What can hang from each mark
j261: j121 j904
j262: j121 j460 j923
j329: j121 j594 j772 j881 j904
j460: j329
j826: j881
j772: j262
j881: j826
j281: j772 j881 j904 j923
j904: j262 j281 j329
j594: j262

Each row was made from one small tree. The marks that hang from a mark follow it in brackets, in the order of their numbers. Every link used is in the known rows. Write each row's tree.
Known rows
j329(j121 j594(j262) j772 j881 j904): -5	1	-12	13	2	17	16	2	-27	21	1	-30	-1	13	8	17	-3	9	-12	-18	2	13	4	14	16	8	-3	23	10
j460(j329(j772 j881 j904)): -14	3	-4	17	12	5	-1	5	-17	13	-4	-24	-7	9	13	1	2	3	-6	-14	2	9	3	12	9	18	-8	15	-9
j772(j262(j121 j460(j329) j923)): 2	-7	-8	-2	4	-6	-2	3	-3	-3	21	-12	-9	21	-15	-12	5	-17	-13	-20	10	20	-16	-10	-16	25	-12	-3	-7
j281(j904 j923): -11	4	14	13	6	-5	-6	4	-18	7	11	6	-10	16	0	5	-3	2	-19	2	4	6	-3	7	-1	17	-13	13	-14
j262(j121 j460(j329) j923): -6	0	-6	0	6	-8	-13	4	-7	-1	16	-13	-8	21	-7	-12	6	-16	-12	-20	7	20	-12	-7	-13	26	-13	3	-11
j460(j329(j594 j772(j262) j881)): -1	-5	-4	12	2	17	17	6	-10	6	2	-23	-8	21	-2	-3	3	8	-3	-20	2	8	-6	7	6	19	-14	11	-3
j904(j281(j772 j923)): -16	7	24	9	10	6	0	5	-16	4	6	-3	-5	24	-3	4	6	6	-19	-1	1	13	-4	-2	-2	22	-21	12	-9
j262(j121 j460(j329(j772 j904)) j923): -11	1	-13	7	11	-7	-8	5	-13	7	12	-20	-5	10	3	-2	5	-15	-10	-25	-1	23	-4	-6	-8	20	-6	5	-11
j261(j121 j904(j262 j281(j923))): -9	5	23	-6	-2	-5	7	3	-17	-2	15	-4	-8	12	-10	-3	-3	-2	-19	6	3	21	3	-9	-8	29	-18	2	-7
j772(j262(j460)): 4	-8	3	3	3	0	1	5	-8	-1	24	-9	-17	26	-5	2	-4	1	-13	-6	14	7	-12	9	-13	22	-13	7	2
j281(j772 j881 j904(j262(j460)) j923): 3	-6	19	4	-3	7	4	8	-7	13	18	-5	-20	19	-16	11	1	7	-17	8	1	1	-6	-1	-10	23	-19	11	-18
j281(j772 j881(j826) j904(j329)): -9	4	1	4	3	14	3	-6	-5	12	0	-5	-10	13	-5	9	-5	7	-20	10	6	-2	-3	13	0	31	-24	7	-12
j772(j262): -6	-2	7	8	8	4	4	3	-10	2	16	-5	-11	22	-5	-1	-3	3	-19	-4	15	9	-12	10	-5	21	-15	9	2
j262(j121 j923): -13	7	2	5	6	-2	-9	3	-13	3	11	-7	-5	19	-6	-4	6	-10	-25	-11	9	17	-9	-1	-7	20	-10	8	-3
j281(j904(j262)): -10	3	9	12	8	2	2	3	-13	9	15	-4	-16	13	-5	4	-6	5	-22	7	11	8	-2	7	-6	18	-21	11	-9
j261(j121 j904(j281)): -13	10	11	-3	-2	-4	-3	-2	-18	-1	11	-6	-9	14	4	-2	-4	-5	-20	3	5	15	11	-1	-6	28	-16	7	0
j594(j262): -10	3	10	4	13	4	-3	1	-11	10	14	-10	-7	27	-2	0	-1	2	-23	-8	13	14	-12	12	2	20	-15	12	-5
j262(j460): -4	0	5	4	5	-1	-10	6	-12	1	19	-9	-16	26	4	2	-3	2	-12	-6	11	8	-9	11	-10	23	-14	12	-2
j262(j460(j329) j923): -5	-3	0	4	8	-5	-11	8	-5	-3	15	-14	-13	21	-4	-12	2	-10	-10	-19	3	16	-16	-1	-8	27	-19	2	-15
j460(j329(j121 j594 j904(j281))): -18	6	-14	11	11	6	9	3	-34	-2	1	-13	-4	8	-1	1	-4	2	-1	-13	6	22	6	3	6	18	-24	13	6
j826(j881): -7	3	7	11	2	7	-6	5	-14	2	5	-13	-10	22	-3	-2	6	-1	-15	-8	9	3	-9	8	-5	22	-16	19	-1
j460(j329(j121 j881 j904(j262))): -10	-2	-9	12	8	4	8	2	-21	11	3	-23	-8	3	-4	-4	-6	4	-7	-8	13	15	1	7	4	21	-14	15	1
j262(j121 j460(j329(j594 j881(j826))) j923): 7	-2	-18	-1	-7	2	1	0	-10	-4	-2	-19	-7	20	-3	-3	5	-7	-6	-24	0	11	-14	4	-6	22	-11	1	0
j262(j121 j460 j923): -4	1	-2	0	1	-5	-12	6	-10	0	18	-10	-10	23	-4	-1	5	-12	-19	-13	8	16	-10	-3	-15	21	-9	6	-3
j281(j904(j262 j329) j923): -13	-1	15	4	5	2	7	8	-13	3	16	-1	-9	14	-12	1	-7	2	-17	9	4	16	-8	-4	-5	25	-25	4	-21
j261(j904): -10	4	12	4	5	-1	-6	3	-14	4	11	-5	-13	15	10	-3	-9	-1	-17	-4	6	4	-4	11	0	22	-12	13	-5
j262(j121 j460(j329(j772 j904(j281))) j923): -13	4	-13	4	11	-3	-5	6	-17	0	9	-22	-4	11	2	2	12	-16	-8	-22	-2	27	3	-12	-10	20	-12	1	-10

Which tree is each row?
-1	-1	6	-7	-1	-4	0	4	-11	4	24	-12	-16	17	-2	0	-8	-7	-15	-5	10	12	-6	-2	-18	24	-10	8	-2 -> j261(j904(j262(j121 j460)))
-6	-4	-13	12	1	11	16	9	-23	5	-1	-26	-6	1	-10	-4	-2	0	-7	-19	-1	19	-6	0	8	16	-18	10	1 -> j460(j329(j121 j594 j881 j904(j262(j923))))
8	-9	-9	11	-6	14	15	11	-19	5	9	-25	-16	17	8	17	-2	7	-4	-15	-3	4	-2	13	1	10	-5	14	8 -> j329(j594 j772(j262(j460)) j881 j904)
-7	0	6	12	4	15	10	3	-17	5	0	-15	-11	14	2	13	4	4	-18	1	3	6	6	5	1	15	-16	12	4 -> j329(j881 j904(j281(j772(j262))))
2	-2	15	2	2	13	16	-5	-5	2	1	-2	-5	20	-18	11	8	9	-18	3	8	2	-14	7	-3	29	-19	1	-2 -> j904(j281(j772(j262) j881(j826) j923))
-14	3	-3	10	11	6	9	4	-26	8	0	-16	1	6	-7	5	8	4	0	-11	6	17	5	-2	8	25	-14	11	-8 -> j460(j329(j121 j772 j904(j281(j881 j923))))
-15	5	-3	11	4	14	8	7	-19	7	9	-12	-9	17	5	8	-7	5	-10	-4	-3	11	3	5	3	19	-22	11	-12 -> j281(j904(j329(j594 j772)))
15	-12	-20	1	-5	0	9	-6	-2	0	8	-23	-6	11	-10	-4	-2	-7	-8	-19	12	9	-16	5	-7	27	-8	-2	5 -> j772(j262(j460(j329(j121 j881(j826))) j923))
-6	-3	-11	8	6	-1	-4	13	-18	-5	8	-14	-13	12	1	-4	-2	-7	-4	-24	-9	18	-13	3	-1	17	-20	5	-9 -> j262(j460(j329(j594 j904)) j923)
7	-13	-19	7	-2	0	5	5	-13	2	11	-24	-10	6	-6	-2	-2	-12	-7	-20	5	13	-6	-1	-3	18	-6	5	2 -> j772(j262(j460(j329(j121 j881 j904)) j923))
-7	3	4	-4	-8	19	10	11	-21	-10	-3	-17	-12	19	8	3	-3	1	-3	-3	-5	7	4	0	5	25	-26	6	-6 -> j261(j904(j281 j329(j594 j881)))
-3	-3	18	-1	4	1	5	11	-15	-7	19	-8	-14	25	-12	6	5	5	-11	0	8	17	-11	-5	-15	25	-24	3	-8 -> j904(j262(j460) j281(j923))
-1	-5	-3	-4	1	15	8	12	-8	2	18	-28	-6	28	-5	3	0	-5	-12	-23	-8	23	-18	-4	0	21	-20	1	-14 -> j904(j329(j594(j262(j460 j923)) j772))
-2	-1	9	6	5	11	15	-3	-14	2	-2	-2	-5	10	-12	16	4	8	-18	3	3	4	-10	10	0	23	-17	2	1 -> j329(j904(j281(j772(j262) j881(j826) j923)))
-4	2	20	2	6	15	15	-1	-8	4	-1	-7	-6	18	-20	10	8	15	-18	7	7	6	-14	5	-4	31	-25	3	-7 -> j904(j262 j281(j772 j881(j826) j923))
-6	0	5	7	-9	12	6	12	-22	0	1	-5	-10	19	0	6	-4	4	-8	1	-6	6	-1	3	6	18	-20	11	-15 -> j281(j904(j329(j594 j881)) j923)
2	-3	2	-1	3	8	2	6	-16	4	19	-15	-13	33	-1	5	-3	4	-13	-15	4	14	-14	11	-3	17	-17	12	-1 -> j329(j594(j262(j460)))
-9	1	23	8	4	10	-1	6	-10	12	5	-3	-8	24	-9	2	6	9	-17	-1	4	2	-11	7	2	25	-15	15	-12 -> j281(j772 j881 j923)
-7	-4	-9	6	2	18	25	4	-17	6	16	-21	-2	17	-8	3	-10	7	-6	-12	10	18	-5	2	2	23	-16	10	7 -> j904(j329(j121 j594 j772(j262)))
-8	3	-3	14	-1	11	3	10	-28	3	-4	-14	-13	14	10	9	-2	8	-9	-8	-1	4	0	18	9	10	-13	19	5 -> j329(j594 j881 j904)
-14	2	-7	4	2	12	10	6	-24	1	11	-13	-4	19	-4	-2	-11	6	-6	-7	10	18	-5	5	2	25	-21	14	5 -> j904(j329(j121 j594))
-10	-2	5	1	2	24	19	10	-10	-8	7	-13	-6	22	-16	0	3	-3	-17	-8	-7	20	-11	-13	-2	24	-34	-3	-6 -> j904(j281(j772(j262(j923))) j329(j594))
4	-11	-11	3	3	-4	4	3	-6	0	22	-17	-8	15	-15	-10	-3	-11	-9	-20	12	18	-14	-6	-11	26	-13	1	-1 -> j772(j262(j460(j329(j121)) j923))
-6	5	17	3	5	11	5	-3	-10	3	-4	-3	-4	20	-10	11	9	11	-17	3	5	3	-10	9	0	29	-20	6	-6 -> j904(j281(j772 j881(j826) j923))
-9	4	-3	11	1	16	17	9	-35	4	-1	-15	-2	9	-5	18	6	12	-2	-9	0	14	4	3	10	15	-13	15	4 -> j329(j121 j594 j772 j904(j281(j881 j923)))
-2	1	-5	4	1	18	18	6	-20	-10	-7	-14	-10	6	-16	13	7	7	-15	-4	-2	12	-15	9	3	20	-29	-4	1 -> j329(j594 j904(j262(j923) j281(j881(j826))))
-17	1	8	7	15	16	8	5	-14	6	-1	-16	-12	11	-14	0	8	6	-11	0	5	13	-1	-1	0	28	-32	7	-12 -> j460(j329(j904(j262 j281(j772 j881))))
-18	5	-2	1	7	9	5	2	-22	-3	10	-13	-4	18	-5	1	-3	0	-9	1	17	21	3	-2	-3	30	-25	8	1 -> j904(j281 j329(j121))
-12	3	-4	0	13	5	4	-1	-17	9	10	-12	-1	27	-8	-10	2	-4	-13	-21	9	23	-11	1	2	20	-18	10	-5 -> j460(j329(j594(j262(j121))))
8	-7	-15	1	1	1	9	-8	-9	10	13	-14	-14	7	-16	3	-7	5	-6	-1	18	4	-6	10	-11	30	-19	5	-4 -> j281(j881(j826) j904(j262(j460(j329(j121)))))
-2	0	0	-6	6	-2	-7	-2	-13	10	23	-13	-8	31	-3	3	2	-7	-20	-11	16	17	-9	3	-12	20	-8	11	-1 -> j594(j262(j121 j460))
-1	2	-10	11	5	15	15	-3	-19	15	-7	-25	-2	13	11	19	-2	11	-15	-16	-2	8	-7	25	14	9	-5	13	7 -> j329(j594(j262) j772 j881(j826) j904)
-11	4	-6	3	12	7	6	3	-11	12	8	-22	4	22	-9	-7	9	-10	-17	-32	-2	28	-13	-8	4	18	-13	5	-11 -> j460(j329(j594(j262(j121 j923)) j772))
-16	7	-1	11	8	10	5	9	-32	-6	2	-7	-11	15	5	11	0	6	-10	-5	0	14	2	9	4	13	-23	12	4 -> j329(j594 j904(j281))
-8	0	17	-5	4	18	17	1	-7	-1	0	-10	-4	18	-23	6	5	11	-14	9	6	12	-15	-1	-4	38	-32	-3	-14 -> j904(j262 j281(j772 j881(j826) j923) j329)
